What can hang from each mark:
q_288: q_550
q_681: q_110 q_768
q_92: q_110 q_768
q_870: q_110
q_110: q_92 q_870
q_550: q_282 q_288 q_768
q_282: q_550
q_768: q_92 q_550 q_681

In the rows, 128 means zero.
Known rows, with every way that one mark hangs from another:
q_92{q_768{q_681}}: [123 111 173 127 131 131 149 122 112 162 140 115  99 102 114  73 130 120
 116 136 122 139 158 134 124 137 117 129 147 118 122 142 133 134 125 135
 124 114 139 129 134 101 107 100 118 118 126 138 121 137 136 120  80]
q_288{q_550{q_768}}: [123 126 104 130 144 122 118 160 150 131 139 137 152 158 149 118 117 142
 125 121 105 114 129 150 125 123 120 142 139 141 167 150  89 144 116 119
 150 103  67 116 126 115 143 121 132 186 133  83  99 116  97 144 137]
q_768{q_550 q_681{q_110{q_870}}}: [138 141 167 140 133 101 181 131 122 144 102 149  69 114 110 171 170 102
 142 116 162 118 194 135 176 159 125  67 147 139 139  90 141 141 117 141
 128 122 172 127 160 158 147 137 128  64 113 217 156 150 209 128 111]
q_92{q_110{q_870} q_768{q_550 q_681}}: [123 123 169 138  88 130 156  98 111 173 138 142  61 103 120 129 162  84
  97 136 117 193 184 170 113 160 167 125 148 127 132   4 134 119 141 161
 140  91 110 168 136 132 172 123 131  64 117 251 146 144 155 113  79]
q_768{q_92{q_110} q_681}: [138 106 139 124 117 118 122 135 124 110 150 122  96 129  96  86 101  90
 108 128 118 127 121 143  84 132 161 141 127 126 110  76 146 100 133 115
 152 154 100 145 120 125 141 126 126 107 135 124 148 133 100 135 164]
q_92{q_110 q_768}: [ 97  89 133 133 105 166 117 114 120 132 124 137 124  98 131  75 115 126
  90 131  94 147 156 165  88 138 154 187 131 125 107  81 149  96 144 117
 119 129  79 175 130 101 131  96 145 124 141 131 125 131  56 119  55]
q_550{q_282 q_288 q_768{q_92 q_681}}: [149 152 141 124 112 120  99 128 140  99 130  73 143 162 127 139 111 129
 158 142 157  82  72  51 129 127 145 137 122 104 128 135 108 141 140 127
 120 124 187  99 109 171  73 163 118 122 128  65 133 105 113 121 194]
q_110{q_92 q_870}: [ 81 128  76 125 108 127 127 131 126 146 103 208  90  98 133 118 108 144
 113 131 110 162  71 154 102 123 104 122 156 147  85  98 145 165 119 130
 123 144 102 118 136  84 146  98 145 160 138 164 101 112 160 128 129]
q_768{q_92 q_550{q_282 q_288}}: [152 118 105 125 112 135 137 124 152  97 143 125 204 126 131 122 127 148
 147 134 131 127  87  79 112 107 117 119 100 121 127 145 130 141 150 123
 101 135 165 113  96 154 105 138 104 132 130  92 156 135 122 111 141]
q_870{q_110{q_92{q_768}}}: [ 87 116  67 111 124 166  78 103 107 181 119 150 149  94 109  84  92 106
  75 147 105 161 117 150 112 114 119 152 138 132 114 164 128 150 118 129
 110 150 111 127 115  73 129  94 119 171 130 123  85 125 156 107  52]
q_681{q_768}: [115  97 132 128 138 143 164 150 127 135 132 139 143  98 125  93 115 165
 126 121 114 153 126 140 116 111  81 127 111 122  99 164 150 115 113 125
 121 119 117 129 134  48 162  95 129 174 127 118 139 146 109 139 136]
q_282{q_550}: [133 121 121 134 135 123 119 117 125 117 141 136 190 132 141 101 127 197
 106 123 123 161 121 144 110 101 107 128 138 124 136 156 136 133 129 111
 133 114 107 147 131  91 116 117 132 174 131 118 104 126 115 149  80]
q_681{q_110 q_768{q_92 q_550{q_288}}}: [154  92 123 123 135 116 168 141 118 121 152 108 205 116 113 127 128 124
 139 122 137 124 150 118 166 110  83 102  90 118  99 151 175 117 126 139
  74 158 159 140 134 128 142 128 117  89 130 155 173 158  86 142 142]
q_288{q_550}: [117 107 111 126 144 118 151 153 138 131 148 149 153 130 137  80 112 146
 115 119  95 124 125 160 123 115  99 119 144 148 147 123 115 137 120 117
 153 116  70 111 114  87 133  96 129 186 136 111 116 134 116 147 126]
q_768{q_92 q_550{q_282} q_681}: [168 147 137 120 144 122 143 119 132 117 137 112 131 123 113 129 143 114
 155 130 143 128 107  92 112 120 143  91 106 131 143 149 109 120 138 121
 158 136 176  94 112 179 130 145 100 100 119  98 156 149 206 123 162]
q_870{q_110{q_92{q_768{q_550 q_681}}}}: [127 141 117 114 135 137 106  86  90 217 133 118  97 104  88 120 128  62
  93 143 142 201 170 147 140 131 125  99 140 136 153 107 112 154 108 159
 127 123 140 117 117 113 167 110  77 115 110 193 119 151 238  96  69]
q_870{q_110}: [107 114  80 120 125 165 104 150 137 137 100 141 139 122 110  90  93 135
  97 125 126 116 126 136 110 110 107 119 132 119 144 151 126 155 114 102
 138 125 121 116 132  73 129 105 122 197 124 100 117 143 138 116  73]
q_550{q_768{q_681{q_110}}}: [138 143 167 134 153 121 115 142 126 115  92  99  75 151 121 150 132 108
 164 116 167  70 175 108 166 155 138 124 132 126 141 167 119 124 115 115
 134 134 172 134 163 157  87 151 133  99 121 102 132 123 130 136 132]
q_550{q_282 q_768}: [113 155 120 131 131 161 101 132 160  95  84 127 118 138 154 136 122 171
 157 127 122  95  98  87 118 129 148 160 118 120 140 192  89 127 139 103
 141 112 144 115 133 141  87 136 132 172 129  34 110 109 128 112 124]
q_768{q_92{q_110} q_550{q_282} q_681}: [160 144 150 127 125 128 133 104 130 103 142 101 103 129 105 137 134  91
 131 126 133 150 135 123 100 136 184 123 105 133 144  72 122  77 147 125
 167 139 144 129 103 182 135 146 104  76 120 120 169 144 154 113 154]
q_288{q_550{q_282 q_768{q_681}}}: [139 174 155 128 159 122 116 134 136 118 132  92 108 162 149 141 143 131
 151 124 128 100 136 119 152 133 150 125 136 138 189 137  74 132 127 131
 176  91 138  83 114 161 110 137 123 153 126  76 111 116 153 124 177]
q_681{q_110{q_92}}: [ 97 122 110 130 156 115 111 128 119 120  95 162 112 112 108 117 105 127
 135 121 130 126 124 132 142 137 118 135 130 152 101 162 153 125 117 112
 103 184 135 130 149 119  95 108 139 136 139 115 117 120 131 138 103]
q_92{q_110{q_870} q_768{q_681}}: [ 97 118 165 133  90 143 146 112 112 156 135 136  55  98 122  99 140 100
  84 140 105 144 156 172 105 153 160 155 160 123 113  10 149 119 137 150
 139 101  98 158 133 107 139 103 152  90 131 217 129 127 117 124  87]
q_282{q_550{q_768}}: [134 137 123 139 133 126  94 121 137 112 122 124 178 152 155 140 133 192
 118 126 138 149 114 123 113 110 123 150 135 120 151 188 114 139 128 115
 137 104 104 147 137 124 115 143 133 174 125  92  82 106  98 144 108]
q_681{q_110 q_768}: [112 100 146 132 165 135 158 149 119 113 120 130 140 101 121 115 129 154
 144 114 122 108 166 147 161 125  87 122 107 125 100 170 166  97 118 113
 104 150 136 135 156  89 122 105 145 129 132 127 144 154 105 149 113]
q_768{q_550 q_681}: [154 127 164 130 139 111 160 131 123 153 125 121  79 128 109 118 140 114
 150 115 154 181 170 127 136 139 113  78 134 128 155 121 117 138 111 136
 148 103 150 125 131 115 159 123  84 111 106 161 154 164 185 118 134]

Rows:
[137 134 166 135 145 143 168 113 130  97 117  93 177 115 135 175 161 157
 164 117 155 123 179 102 183 130  96 117  86 113 128 124 154  99 133 141
  80 123 203 123 135 139 101 131 114 101 117 138 175 159 120 117 112] : q_681{q_110 q_768{q_550{q_282 q_288}}}
[ 98 145 141 130 137  96 136 115 105 147  93 169  44 108 105 158 136 104
 138 124 148 128 136 141 161 148 120  95 156 147 105 101 157 146 114 141
 125 167 148 116 148 128 108 124 145  96 131 187 135 116 184 141 143] : q_768{q_681{q_110{q_92 q_870}}}
[163 155 192 141 131  96 109 103 112 100 131  58 163 185 138 168 152 142
 133 123 189 105 169 102 186 135 126 127 142 104 162 137 136 140 130 139
  96 113 170 151 141 165  74 164 131 103 123 139 126 112  83 144 124] : q_282{q_550{q_288 q_768{q_681{q_110}}}}
[137 162 172 135 118 127 112 121 138 102 112  73  99 158 142 153 128 142
 167 128 176 105 104  69 149 141 141 142 130 101 144 123 102 144 134 134
 118  94 186 103 115 152  64 152 109 130 122  82 139 108 112 113 162] : q_550{q_282 q_288 q_768{q_681}}
[ 79  97 118 138  81 157 133 116 125 144 123 169 109  87 140  90 129 127
  74 137  83 131 138 181  96 140 154 174 154 126  97  35 155 116 148 128
 120 113  70 171 130 100 141  98 173 121 143 184 109 119  86 120  54] : q_92{q_110{q_870} q_768}
[118 144 126 133 113 149 103 130 158  90  96  96 145 149 157 139 117 172
 155 129 146  97  97  72 130 132 134 165 116 104 131 142 102 149 142 116
 102 102 165 119 119 136  64 143 128 173 131  58 122 103  88 106 130] : q_550{q_282 q_288 q_768}
[133 166 155 132 143 135 108 125 141 109  92  90  81 143 133 151 133 148
 168 127 152 103 118  82 135 142 152 135 122 120 148 169  93 130 130 120
 158 103 171 100 129 149  86 148 117 136 118  65 126 116 169 111 147] : q_550{q_282 q_768{q_681}}
[100 127  97 128 106 135 138  95 117 192 128 204 111  79 134 129 142 119
 114 141 104 201 118 160 122 133 121 122 152 154 103 107 130 163 129 151
 103 127 111 138 131 108 179 105 130 115 128 212 104 127 188 107  66] : q_110{q_92{q_768{q_550}} q_870}
[143 133 168 134 107 116 126 137 134 132 116  80  98 166 128 128 110 126
 153 125 173 122 122  87 141 143 121 126 146 103 137 109 112 159 119 139
 105 101 163 124 133 118 101 140 105 141 120 117 138 117  92 127 163] : q_550{q_288 q_768{q_681}}
[115 154 108 130 152 137 109 139 160  96 130 129 169 150 169 134 127 159
 143 125 107  92 116 126 124 125 142 152 128 142 173 158  80 124 136 115
 161 109 106  93 112 152 115 132 140 186 134  42  97 107 128 124 141] : q_288{q_550{q_282 q_768}}
[ 72 114  91 124 107 138 115 105 116 176 124 199 111  78 135 102 118 136
 102 148  84 154  86 159 111 124 106 146 155 144  79 123 144 165 130 140
 105 137  99 135 129  84 152  93 153 142 145 176  91 110 152 126  76] : q_110{q_92{q_768} q_870}
[131 123 128 127 166 119 147 113 106 153 115 151 116 100 108 160 139 119
 140 116 132 184 165 144 169 129 101 106 109 152 105 162 158 104 108 141
 106 167 139 132 148 111 168 115 110 107 121 165 148 157 161 131 123] : q_681{q_110{q_92} q_768{q_550}}
[111 115  71 127  98 119 102 151 150 116 158 168 138 157 161 128 114 106
  88 133  79 107  85 182  80 120 163 160 147 148 137  59 114 121 137 119
 157 133  19 141 117 140 172 136 175 149 148 144 101  93  66 148 181] : q_288{q_550{q_768{q_92{q_110{q_870}}}}}
[113 131  75 115 126 164  93  92 105 201 126 150 135  98 103 110 114  88
  80 144 118 201 147 149 123 120 120 124 133 137 136 143 115 153 120 141
 111 132 115 132 120 103 165  98  98 147 121 160 102 144 183  92  37] : q_870{q_110{q_92{q_768{q_550}}}}
[152 124  93 125 127 117  93 128 135 113 153 130 217 160 149 123 123 173
 113 133 120 115  71 114  89  91 125 148 127 120 134 228 118 141 136 104
 130 131  87 151 123 137 124 148 142 168 135  64  79 102 100 153 127] : q_282{q_550{q_768{q_92}}}
[129 113 114 122 144 117 185 149 123 134 138 177 152  95 124 155 157 127
 124 127 115 114 137 151 144 114  93  86 107 136  93 156 167 120 121 130
 110 154 131 135 155 124 176 131 147  89 128 182 154 151 162 144 137] : q_681{q_110{q_870} q_768{q_92 q_550}}
[134 137  97 123 111 147  90 135 156  84 125 104 184 155 151 135 107 155
 151 139 136  75  53  71 108 109 132 166 105 106 110 169 108 144 148 106
 108 134 153 113 104 156  79 153 128 155 140  31 122  96  82 117 159] : q_550{q_282 q_288 q_768{q_92}}
[145 122 127 130  91 104 153 129 125 146 146 150  73 122 112 140 143  76
 105 130 124 167 123 165  96 135 166  99 137 136 127  30 139 120 130 137
 160 131 105 145 120 151 184 137 125  74 124 217 153 139 157 127 165] : q_768{q_92{q_110{q_870}} q_550 q_681}
[110 118  73 130  88 140  93 147 149 109 117 169 112 140 145 136 112 115
  98 135 100  95  70 152  61 129 174 164 141 128 104  80 126 125 138 104
 146 141  65 160 132 139 157 139 172 132 142 124 102  95  70 131 150] : q_550{q_768{q_92{q_110{q_870}}}}
[155 126 183 140 127  98 164 127 116 128 116  87 107 143 103 147 144 101
 157 115 181 140 207 110 192 158 111  83 132 118 145  98 144 133 118 145
  95 124 197 130 143 153  91 141  92  68 112 186 182 156 124 125 122] : q_768{q_550{q_288} q_681{q_110}}
[133 107  80 123 129 125  98 155 141  99 163 130 165 163 141 112  97  99
 100 126  81 115 105 172  87 121 163 174 128 146 149 101 107 100 132 109
 160 144  30 140 109 149 153 125 150 150 148  81 104 103  37 149 176] : q_288{q_550{q_768{q_92{q_110}}}}
[154 101 123 123 165 122 168 146 117 126 140 139 180 103 109 136 136 119
 137 117 109 117 152 130 150 111  98  96  85 137 107 189 157  98 118 117
 108 168 136 142 141 131 169 126 124 100 125 130 165 160 146 143 131] : q_681{q_110 q_768{q_92 q_550}}
[176 136 147 125 106  92 100 119 120 114 174  78 185 188 138 121 126 148
 122 140 165 126  84  99 124 106 122 128 139 101 147 155 124 158 133 139
 114 112 134 137 111 149 108 167 121 133 127 116 105 105  80 148 178] : q_282{q_550{q_288 q_768{q_92 q_681}}}
[104  87  98 124  95 138 151 147 128 132 147 174 132  95 133 116 116 131
  84 135  82 134  85 176  75 108 122 146 126 123  73  61 176  94 138 127
 137 142  65 154 128  76 177 109 167 131 143 171 132 129  90 149 157] : q_681{q_768{q_92{q_110{q_870}}}}
[147 158 132 120 138 128  99 132 139  99 122 105 109 148 123 135 122 124
 155 136 140  73  79  63 108 120 155 133 117 120 134 196  96 130 137 110
 161 129 160  91 123 171  92 163 122 130 130  42 123 110 156 121 185] : q_550{q_282 q_768{q_92 q_681}}
[132 170 168 135 184 111 118 134 129  97 116  85 105 166 138 163 152 118
 162 118 139  53 178 120 185 150 151 126 129 140 184 147  88 110 131 126
 160 127 164  89 130 200  74 153 139 113 128  70 123 115 147 134 154] : q_288{q_550{q_282 q_768{q_681{q_110}}}}
[138 110 147 133 163 130 170 138 121 131 117 125 138 102 116 142 150 137
 145 110 131 143 193 142 170 130 100  99  98 133 121 162 152  87 113 127
 113 135 156 143 157 112 165 116 116 106 115 162 163 167 142 138 109] : q_681{q_110 q_768{q_550}}
[154 122 127 121 130 100 108 147 127 116 173 112 111 172 127 119 106  71
 100 129 108 123 124 159  98 131 173 150 141 143 157  86 101 100 129 130
 179 132  55 124 105 161 157 140 134 124 141 108 116 115  68 146 199] : q_288{q_550{q_768{q_92{q_110} q_681}}}
[111 162 130 131 138 101  98 117 110 146  85 159  39 134 118 192 134 104
 145 127 160 117 129 127 163 159 144 113 161 142 111 129 128 159 115 140
 127 145 151 117 159 160 113 149 149  91 130 162 109  97 176 133 149] : q_550{q_768{q_681{q_110{q_92 q_870}}}}
[155 116 116 120 127 135 165 123 131 108 157 104 206 115 134 127 134 161
 148 132 127 145  91  99 123  95  95 116  82 111 113 146 146 113 141 140
  97 132 171 112  99 119 139 135 103 126 124 117 165 150 124 119 153] : q_681{q_768{q_92 q_550{q_282 q_288}}}
[136 129 152 134 129 154 164 122 137 125 136  97 177 113 140 150 145 174
 155 124 148 161 133 104 150 116  91 115  92 110 123 117 139 116 132 147
 100  94 172 114 110 103 126 119  98 139 116 139 173 156 130 109 128] : q_681{q_768{q_550{q_282 q_288}}}
